Each row comes from the steps of one walk. Every step used is in the known rows, and no mark comes twice. Write the walk behind each row, first mark first.
Known rows:
pumu, geka: [ 11 -18  -4   9  13  17  13   5  -3 -17  -7  29  22  -3 -17  -5  14   4
   7   4 -17   4 -10   1  -3  -2 -14  25  -5  -8 -24  30 -14  -6  -2 -25
  -2  10  -4  24 -15  -3 -18  19 -20  16   6  -9]
tiviv, sagu, didog, zikosez, niluv, nodo: [ 19 -18  12  21  46  13  25   4 -12   0   7  52   1 -24  -7  22  21  31
   1   5 -12  34 -25   2 -13   4  -6 -18   1 -16  -5  38 -38  42  -2 -13
   4  12 -16  12 -45  -4 -15  25 -10  17   0  11]
pumu, nodo, niluv: [  9 -12  -3  12  12  12   7  -3  -3 -12  -3  33  29  -8   1  -2  13  16
  14   7 -10   8 -22   9  -2  -1  -5  37  -4 -13 -25  29 -19  -1   8 -25
   2  19  -8  25 -28 -10 -17  25 -18  22  11  12]
nodo, niluv, zikosez, ruzu: [ 23  -9   7  19  31  12  25   5 -14   1  -8  48  27 -11  -3   8   3  50
  14  -2 -15  15 -27  16  -5   6  -7  18  -6 -14 -18  34 -22   2  13 -32
   0  21 -10  27 -32  -3  -9  25 -10  22   8  28]
geka, pumu, nodo, niluv, zikosez, didog: [ 20  -9  -2  26  34  13  32  -3  -5   8  -5  60  23 -32  -5  -2  11  34
  16   7 -14  11 -30  14  -2   6  -7  38  -6 -14 -12  36 -19  18  26 -27
   5  31 -16  17 -48  -5  -9  27 -10  25   7  45]
relam, vufed, pumu, geka, tiviv, sagu, didog, zikosez: [ 16 -28  12  29  29   1  23  10   6 -13  12  54   4 -20 -32   7  13   2
 -22  -4 -10   6 -14 -20 -17   7 -10 -16  -5 -15 -14  39 -21  28 -15  -8
  -1   6   9  24 -34 -12  22  11 -17  19   3  -6]
sagu, tiviv, geka, pumu, nodo, niluv, zikosez: [ 16 -19  -4  28  30  11  30  -1 -18  12  10  55  19 -53 -10  11  18  33
  13  15 -10  21 -31  10 -11   5  -8  12  -5 -15 -11  35 -20  31  21  -9
  -4  32 -16  -2 -58  -6   5  30 -15  24   7  33]
vufed, pumu, nodo, niluv, zikosez: [ 10 -15   5  18  12  10  17  -5  -1  -8  -1  41  29 -16  10  -7  18  30
  18   0  -8   9 -26   7   0   3  -2  44  -2 -14 -23  31 -16   6  20 -29
   6  29  -2  35 -25 -17 -12  21 -15  35  13  24]
niluv, zikosez, didog: [ 20  -5   8  18  33  14  19   4  -8  -3  -8  52  20 -10 -21   3   4  30
   7 -10 -18  15 -16   4  -4   4  -8  26  -8 -11 -13  36 -22   8   6 -30
   4  14 -11  21 -30   1  -4  20 -13   8   5   1]
vufed, relam: [  9 -11  -5  -6   6  13  -3   1  -3 -19  -2  28  19   2 -15  -6  18   5
  -2 -16 -15   4  -1 -11   2  -3 -10  34  -4 -11 -20  25 -11 -10   4 -13
   0   5   1  25  -3  -9  -3  17 -18  15   7 -11]
tafud, kigef: [ 11  -1  -2  -5  14  16  -3   2  -2 -19  -4  29  21   6 -10  -5  17  15
   1 -10 -15   4   1  -6  -5  -2 -11  44 -14  -9 -22  22 -18 -16  -4 -27
   4   7  -8  32 -20  -3 -17  18 -16  11   5 -19]
zikosez, niluv, nodo: [ 12  -9  -2   5  23  21  12   1 -13 -11   0  35  17 -10   2   8  21  26
  16   2 -16  21 -17   7   5  -1  -4  25   1 -11 -14  30 -22   4  12 -23
   4  15 -17  21 -21  -6 -42  23 -13  22   7  21]
niluv, nodo, pumu, geka: [  4 -28  -6  18  11  21  20   2   0 -12 -10  27  24 -14  -2  -3  23  14
  18  14 -19   1 -12  -3   3  -1  -5  31   6 -13 -23  32 -16   3  13 -36
   1  21  -8  31 -21  -8 -33  21 -12  23  11  18]
ruzu, zikosez, didog, sagu, tiviv: [ 32 -13  18  25  44  14   0  16  -8   1   9  48  10 -17 -33  25   0  13
 -14  -9 -16  25 -18   5 -23   5 -13 -15 -10 -12   0  37 -36  22 -19 -20
  -1   4 -11  18 -38   0  14  20 -17 -11   3 -17]
tiviv, geka, ruzu, zikosez: [ 19 -18   2  21  39  15  18   0 -19  -5   7  51  14 -45 -25  28  11  20
  -6   0 -16  19 -20  -5 -15   5 -15  18  -5 -13  -8  29 -13  10 -10 -15
  -6  10 -14   3 -21   0  -7  22 -18  12   4   5]
ruzu, zikosez, niluv, nodo, pumu, geka: [ 12 -30   1  26  33  30  23   4  -8  -3  -4  32  19 -36  11  18  19  27
  22  13 -20  17 -23  11  -2   3  -5  21  13 -11 -13  31 -20  17  17 -34
   2  22 -16  39 -20  -7 -42  24  -6  33  12  47]
geka, ruzu: [ 18  -6  -3   5  23  12  15   1  -6 -15   1  43  19 -10 -22  13  14  12
  -3  -2 -16   9 -15  -6  -4   1 -13  28 -12 -13 -15  29 -18 -10  -4 -23
  -2   9 -10  12 -16   0 -15  19 -19  10   5   0]
nodo, niluv: [ 16  -9   0   4  16  12   6   2  -9 -11  -5  29  27   1  -8   0   7  24
  11   3 -12   6 -14   8  -2  -1  -9  30  -5 -12 -25  30 -14  -5   5 -25
  -1  14  -7  20 -23  -7 -17  25 -18  14   7  -4]
relam, vufed, pumu, geka: [  7 -22  -5   3  -1  14  -1   1   7 -26   2  27  21   0 -17 -17  18  -3
   2 -11 -13  -8  -6 -13   4  -2  -9  41   0 -10 -23  30  -8  -7   9 -20
   1  13  10  42  -5 -16 -14  10 -21  33   9   2]
tiviv, geka, ruzu, zikosez, didog: [ 27 -17   6  28  51  13  18   2 -17   2   4  65  12 -43 -33  27   6  24
 -10  -3 -18  20 -19  -6 -20   8 -13  18  -5 -13   0  36 -16  19  -9 -22
  -5  14 -16   1 -29   4 -10  20 -17   9   4   3]
tiviv, geka, ruzu: [ 15 -13  -5  12  27  10  18   0 -14  -9   5  49  16 -29 -28  16  15  16
  -7   4 -15  14 -14 -11  -9   4 -14  25  -8 -13 -13  32 -13   4  -6 -17
  -7  13 -11  -2 -23   2 -13  21 -21  11   4  -5]
didog, sagu, tiviv, geka: [ 18 -15   6  14  24  10   6  13 -15  -5  17  40   9 -19 -34  16  10   9
 -12   2 -12  26 -13  -6 -18   2 -15 -11  -9 -13  -9  38 -30  19 -18  -9
  -8   9  -7   0 -41  -1  14  20 -22  -7   1 -27]
pumu, geka, ruzu: [ 14 -17  -6  15  22  15  25   2  -5 -14  -3  45  20 -14 -22  12  16   6
   0   7 -18   5 -15  -4  -6   2 -16  20 -10 -10 -16  30 -13 -13  -5 -28
  -4  12  -7  18 -18   1 -19  19 -19  19   6   2]
tiviv, geka, pumu: [ 14 -14 -11   3  23  13  15  -1 -13  -3   7  38  13 -33 -27   0  19  11
   0   8 -15   8 -10  -7   0   0 -15  35  -7 -11 -15  30 -13  17   9  -7
  -6  17 -13  -6 -29  -4 -11  22 -22   9   2   3]
sagu, didog, zikosez, niluv, nodo: [ 20 -15   7  15  42  16  25  -1 -11  -3   5  50   7 -15  -2  18  21  28
   7   0 -15  24 -26   4  -4   2  -3  -7   3 -13  -3  36 -34  36   7 -20
   5  13 -18  12 -30  -5 -28  24 -11  22   4  16]
niluv, nodo, pumu, geka, tiviv, sagu, didog, zikosez: [ 11 -32  10  44  40   8  42  11  -1   2   2  52   7 -34 -19  24  19  20
  -5  20 -17  15 -19 -10 -18   8  -7 -19   1 -19 -13  41 -29  39 -10 -25
  -2  15  -9  15 -49  -3   2  20  -8  11   4  11]
sagu, tiviv: [ 19 -11   1   2  17  12  -2   7  -7 -11   4  32  19   2 -23   9  14  11
   1  -6 -14  13  -9   0  -7  -1 -11   8 -12 -11 -16  29 -26   5  -4 -13
  -3   5  -7  14 -25  -4  -4  20 -23   2   4 -21]
didog, zikosez, ruzu: [ 25 -15   6   9  36  11  17   6  -4 -10   1  39  14  -5 -14   9  11  22
  -1  -6 -16  14 -22  -1  -7   2 -10   8  -9 -13 -11  32 -30  16  -3 -25
   0  10  -9  15 -20  -3  -8  19 -14  11   3  16]
tafud, vufed: [ 10  -3   0  -3  12  13  -9   0  -1 -18  -3  28  20   5  -9  -5   8  14
   1 -15 -16   1   2  -9   2  -3  -7  34  -8 -11 -19  23 -16 -17   3 -16
   1   5  -4  27  -7  -7 -10  17 -18  15   2 -16]
sagu, didog, zikosez: [ 22 -15   7  10  33   9  16   1  -3  -8   3  46  12  -4 -20   8  15  12
  -5  -4 -14  10 -17  -5  -9   0  -9  -1  -6 -13 -11  33 -30  29  -6 -16
   0   2  -7   9 -26  -4   6  19 -19   6   2 -18]
sagu, didog: [ 19 -10   2   4  20  10   2   1  -2 -10  -1  41  19   0 -23   1  17  10
  -5  -6 -15   8 -10  -7  -7  -1  -9  13  -8 -12 -16  31 -28  13   0 -15
  -1   3 -10  14 -23  -3  -2  19 -20   4   4 -29]

Which walk is each row?
[ 12 -30  -1  32  32  24  33   1  -4  -6  -4  44  19 -42  -5  24  21  20
  12  12 -20   6 -23  -1  -8   5  -9  22   5 -15 -10  30 -15   4   8 -36
   0  21 -13  30 -21  -4 -32  22  -7  28  10  39]	niluv, nodo, pumu, geka, ruzu, zikosez
[ 28 -26  14  42  51   2  40  17  -4   2   6  66   6 -24 -34  25   9  20
 -21   8 -18  22 -25  -7 -27  10 -15 -40 -13 -15  -8  42 -35  33 -25 -16
  -5   8 -10   9 -47   5  17  18 -14   6   1   1]	pumu, geka, tiviv, sagu, didog, zikosez, ruzu
[ 15  -7   5  14  23  12  22   1 -15  -5  -8  40  27 -12  -3   4   5  41
  18  -1 -12  11 -19  16  -1   2  -8  29  -4 -12 -24  33 -14  -2  11 -29
   2  17  -7  25 -30  -6  -9  26 -13  19   7  12]	nodo, niluv, zikosez
[ 21  -7   9  22  35  11  21   4 -13   1 -11  51  25  -8 -10   3  -2  44
  15  -3 -14  13 -19  16  -6   7  -6  26  -5 -12 -15  39 -16   7  12 -35
   3  19 -10  22 -38  -2 -11  24 -11  16   8   9]	nodo, niluv, zikosez, didog
[  9 -25   1  29  23  10  26  15   2  -8  -2  34  19 -24 -23  12  11   8
  -6  19 -18  10  -8  -9 -12   5 -14   8  -7 -14 -27  35 -18   4 -11 -24
  -5  14  -4  25 -35  -2   5  18 -16   5   8   5]	nodo, pumu, geka, tiviv, sagu
[ 15 -37   9  34  44  18  38   7  -1   3   2  45   4 -31   0  20  24  28
   7  20 -15  24 -27  -3 -13   6  -6 -19   7 -15  -9  42 -34  48   7 -27
   1  21 -13  22 -48  -4 -15  24  -7  26   6  27]	tiviv, sagu, didog, zikosez, niluv, nodo, pumu, geka
[ 31  -9  13  26  48  14  18  10 -10  -1   6  62   9 -28 -31  31   0  18
 -16  -5 -17  20 -23   1 -20   7 -15   5 -12 -13   1  37 -25   8 -18 -26
   0   8 -16  18 -33   3  -1  19 -13  -3   2   2]	geka, ruzu, zikosez, didog, sagu
[ 19 -23   5  18  41  18  27   0  -3   0   4  43   9 -19   5  15  23  32
  11   7 -16  18 -25  -3  -2   3  -1  -1   8 -16  -6  36 -34  46  17 -29
   4  18 -17  17 -33  -7 -25  23  -9  22   7  27]	sagu, didog, zikosez, niluv, nodo, pumu
[ 27  -9  12  15  31   9   1  16  -5  -4   9  47  11   3 -35  12   4  10
 -13  -7 -15  21 -13  -2 -17   4 -13 -12 -13 -13  -5  40 -37  15 -15 -19
  -2   8 -10  12 -42   1   9  18 -19 -10   1 -29]	zikosez, didog, sagu, tiviv
[  4 -17  -5   1  -4  13 -14  -6  13 -26   8  29  22  -4  -8 -18  26  -3
   1 -13  -9  -2 -13 -14   5  -3  -2  50  -2 -15 -22  25 -15  -1  12 -13
   6  17   5  40  -8 -20  -6  13 -20  32  11  12]	relam, vufed, pumu, nodo
[ 32 -18  10  27  53  13  14  13 -17  15  19  59   1 -49 -44  24   7  14
 -17   4 -16  26 -20   0 -25   8 -17 -14  -9 -13   6  41 -32  43  -9  -7
  -7  16 -18  -9 -54   2  17  22 -18  -8  -1  -1]	ruzu, zikosez, didog, sagu, tiviv, geka, pumu
[ 18 -20   6  21  35  23  16  -1  -7 -10   2  52  11 -31  10  22  19  30
   6  -7 -18   9 -18  -6  -5   6  -5  18   3 -10   0  27 -13  -7  14 -27
   4  22  -8  42  -3 -12 -49  15 -10  52   9  40]	tafud, vufed, pumu, geka, ruzu, zikosez, niluv, nodo
[ 18 -14   6  10  23   7   5   6  -2  -6   1  43  14  -9 -29   5  16  11
  -8  -1 -13  19 -11  -8 -14   1 -12   1 -13 -14 -18  35 -32  17  -8  -9
  -2   4  -7  12 -36  -2  10  21 -20  -1   3 -35]	tiviv, sagu, didog
[ 33 -18  12  27  55  18  21  12 -24   4  24  58   2 -51 -26  50   9  24
 -16   3 -14  41 -30   3 -26  10 -17 -29  -8 -12   7  37 -29  29 -17  -9
  -8  13 -19   1 -41   4   2  23 -16   5   1  11]	didog, sagu, tiviv, geka, ruzu, zikosez, niluv
[ 34 -29  12  40  51  17  25  17  -1   5   9  57  10 -32 -31  35   4  12
 -12   8 -20  14 -24  -1 -28  12 -16 -23  -6 -14   2  42 -31  23 -13 -35
  -6  16 -11  22 -41   5   9  17 -13   3   5  10]	nodo, pumu, geka, ruzu, zikosez, didog, sagu, tiviv
[ 23 -11   4  14  35  16  16   1 -10 -10   1  46  18 -29 -19  25  11  17
  -4  -4 -16  13 -19   2  -9   2 -14  20 -10 -12 -10  26 -16  -4  -8 -20
  -1   6 -12  17 -14  -1 -13  21 -16  10   5   8]	geka, ruzu, zikosez
[ 26 -33  12  44  51   3  41  17   3   6   5  60   8 -28 -27  26  11  20
 -17  15 -20  15 -25 -13 -25  12 -12 -34  -7 -18 -10  42 -37  42 -15 -26
  -7  13  -9  14 -52   2  19  17 -11   9   6  12]	nodo, pumu, geka, tiviv, sagu, didog, zikosez, ruzu
[ 13 -26   4  39  37  13  37  12  -4   2   3  52  11 -36 -10  22  19  26
  -1  22 -19  23 -19  -6 -14  10  -7 -16   1 -15 -12  40 -31  29   2 -23
  -2  20 -15  22 -49  -1 -16  22  -9  18   8  20]	zikosez, niluv, nodo, pumu, geka, tiviv, sagu, didog
[ 14 -21   2  15  36  21  25   0  -6  -8   2  31  12 -17  10  16  21  30
  18   9 -16  19 -24   4   5   3  -2  18   9 -14 -11  32 -25  30  18 -33
   4  20 -15  23 -25  -9 -34  23  -8  24   7  44]	didog, zikosez, niluv, nodo, pumu
[ 12 -26   1  35  42  19  47   8  -5  -6   3  43  12 -30   4  24  15  27
  12  21 -20  15 -23   2  -1   7  -5   2   8 -12 -12  36 -19  25   5 -35
   1  22 -14  23 -29  -4 -31  21  -7  27   8  53]	didog, zikosez, niluv, nodo, pumu, geka, tiviv
[ 27 -14  18  36  45   6  24  14 -22  13   8  63  12 -25 -27  21  -5  43
  -3   1 -11  30 -24   9 -24  13 -11 -15  -5 -15  -5  48 -26  31  -6 -25
  -4  22 -12   4 -62   2  17  26 -14   3   3  -8]	nodo, niluv, zikosez, didog, sagu, tiviv, geka
[ 24 -20   1  23  45  24  31   4 -13  -6   2  50  15 -36  -8  30  11  20
   3   7 -19  19 -26  10 -11   6 -16   6  -3  -7  -6  31 -14   3  -2 -24
  -2  13 -16  25 -16   2 -27  21 -15  28   8  31]	pumu, geka, ruzu, zikosez, niluv
[ 12 -20  -6   6   8  13  11   0   6 -25   5  42  19 -10 -20  -5  20   1
  -5  -9 -13  -9 -12 -18  -1   2 -11  34  -4 -13 -15  31  -6 -12   6 -23
   0  15   8  35  -5 -12 -16  10 -20  36   8  13]	relam, vufed, pumu, geka, ruzu
[ 10 -10   1  24  18  14  23  -4  -8  -5  -5  42  30 -20   7   2  11  34
  20   5 -11  15 -28  16  -2   2  -4  32  -3 -14 -24  30 -18   2  14 -26
   5  24 -11  28 -33  -8  -7  27 -12  26  10  25]	pumu, nodo, niluv, zikosez
[ 22 -12   5   5  38  18  19   3 -10 -12   6  34  10 -10  -4  14  11  21
   6   1 -14  21 -21   8   0   1  -9  10  -3  -9 -12  31 -24  19   0 -23
   2  10 -11  18 -16  -5 -16  22 -17  15   3  19]	didog, zikosez, niluv
[ 27 -17  13  15  46  10  23   7  -8  -2   8  49   2 -20 -15  20  14  24
  -6   2 -11  29 -23   0 -15   5 -12 -22  -7 -13  -9  38 -36  42  -7  -9
   0   6 -12   8 -42  -2   8  23 -15  10   0  -3]	tiviv, sagu, didog, zikosez, niluv
[ 22  -5  14  23  34  11  22  10  -6  -2   0  55  14 -11 -24   5   1  29
  -3  -7 -16  21 -18   3  -8   5 -12  10  -9 -12  -9  40 -26   8  -5 -29
   4  13 -11  23 -40   1   7  20 -11  -3   1  -2]	niluv, zikosez, didog, sagu
[ 17 -25   0  16  21  18  11   0   3 -20   6  44  17 -27 -19   8  15   4
  -6 -10 -13  -4 -17 -10  -7   3 -12  32  -1 -12 -11  28  -7  -6   1 -20
   0  12   5  40  -4 -13 -13  12 -17  35  10  23]	relam, vufed, pumu, geka, ruzu, zikosez
[ 23 -18   0  26  34  10  14   8  -5   9  19  59   5 -40 -38  12  16   3
 -15   9 -14  24 -23  -7 -20   6 -13  -5 -11 -15   1  42 -35  40  -2  -6
  -5  25 -17  -9 -61   0  15  22 -20   0   1   6]	zikosez, didog, sagu, tiviv, geka, pumu, nodo
[ 15 -27   4  33  28   6  25  13   5  -2   1  46  16 -24 -28  15  13  11
 -12  16 -18   8 -11 -15 -20   7 -13 -12  -8 -15 -21  38 -27  22 -11 -19
  -7  10  -6  20 -44   0  16  18 -16   2   6 -14]	nodo, pumu, geka, tiviv, sagu, didog
[ 18 -19  -3  22  23  10  16   5 -13   8  20  46  12 -43 -21  14  16  14
  -4  20  -9  21 -28   4 -18   4 -13   1  -7 -16 -10  37 -26  31   4  -6
  -7  28 -14  -6 -60  -7  11  28 -20  11   5  14]	didog, sagu, tiviv, geka, pumu, nodo, niluv
[ 27  -6  17  26  38  10  18  15  -9   2   6  57  12 -11 -31  16   2  27
  -6 -10 -15  26 -19   5 -16   7 -12 -14 -13 -12  -3  42 -36  19  -8 -24
   1  11 -11  16 -49   3  15  20 -14  -7   0 -12]	niluv, zikosez, didog, sagu, tiviv
[  7 -26  -5  18  20  26  25   3  -4  -8  -5  29  20 -18   8   6  23  23
  22  17 -19  11 -18   3   4   2  -4  24  10 -11 -17  34 -20   9  20 -37
   2  25 -14  35 -23  -6 -47  22 -10  33  11  37]	zikosez, niluv, nodo, pumu, geka
[ 15 -13  12  28  17   9  13   0   6  -7   8  55  20 -16  -6  -8   5  27
   2 -10  -7  10 -29   1  -6   8  -1  27   0 -18 -12  41 -19  12  13 -28
   8  31   3  45 -41 -17   7  17  -9  31   9  31]	relam, vufed, pumu, nodo, niluv, zikosez, didog, sagu
[ 24 -15  11  22  35   7   4  15 -12   2  14  53   7 -14 -42  17   5  12
 -17  -2 -14  26 -14  -8 -23   7 -13 -12 -10 -14  -2  43 -32  27 -17 -15
  -6  12 -11  -3 -48   3  14  19 -21  -8   1 -28]	zikosez, didog, sagu, tiviv, geka
[  3 -27   0  35  20  11  30  13  -1  -6  -3  40  18 -30 -15  15  16  18
   4  22 -19  13 -11  -8  -8   5  -9  11  -1 -16 -23  36 -18   6  -6 -27
  -2  19  -9  23 -40  -4 -13  20 -10  14   8  19]	niluv, nodo, pumu, geka, tiviv, sagu
[ 12 -10 -13   5  14  16  13  -5   1 -10   4  37  20 -26 -12  -7  25   0
   6   8 -15   6 -19  -2   3  -3 -10  44 -11 -12 -19  26 -20   8  14 -12
   2  20 -14  12 -28  -9 -13  22 -18  15   6  22]	geka, pumu, nodo
[ 10 -18 -12  16  19  12  20  -6 -11   1   6  41  21 -43  -9  -2  20  17
   9  20 -11  10 -24   2  -5   1  -9  40  -3 -15 -18  30 -13  21  18 -11
  -4  31 -13  -1 -41  -9 -13  28 -19  24   8  29]	tiviv, geka, pumu, nodo, niluv
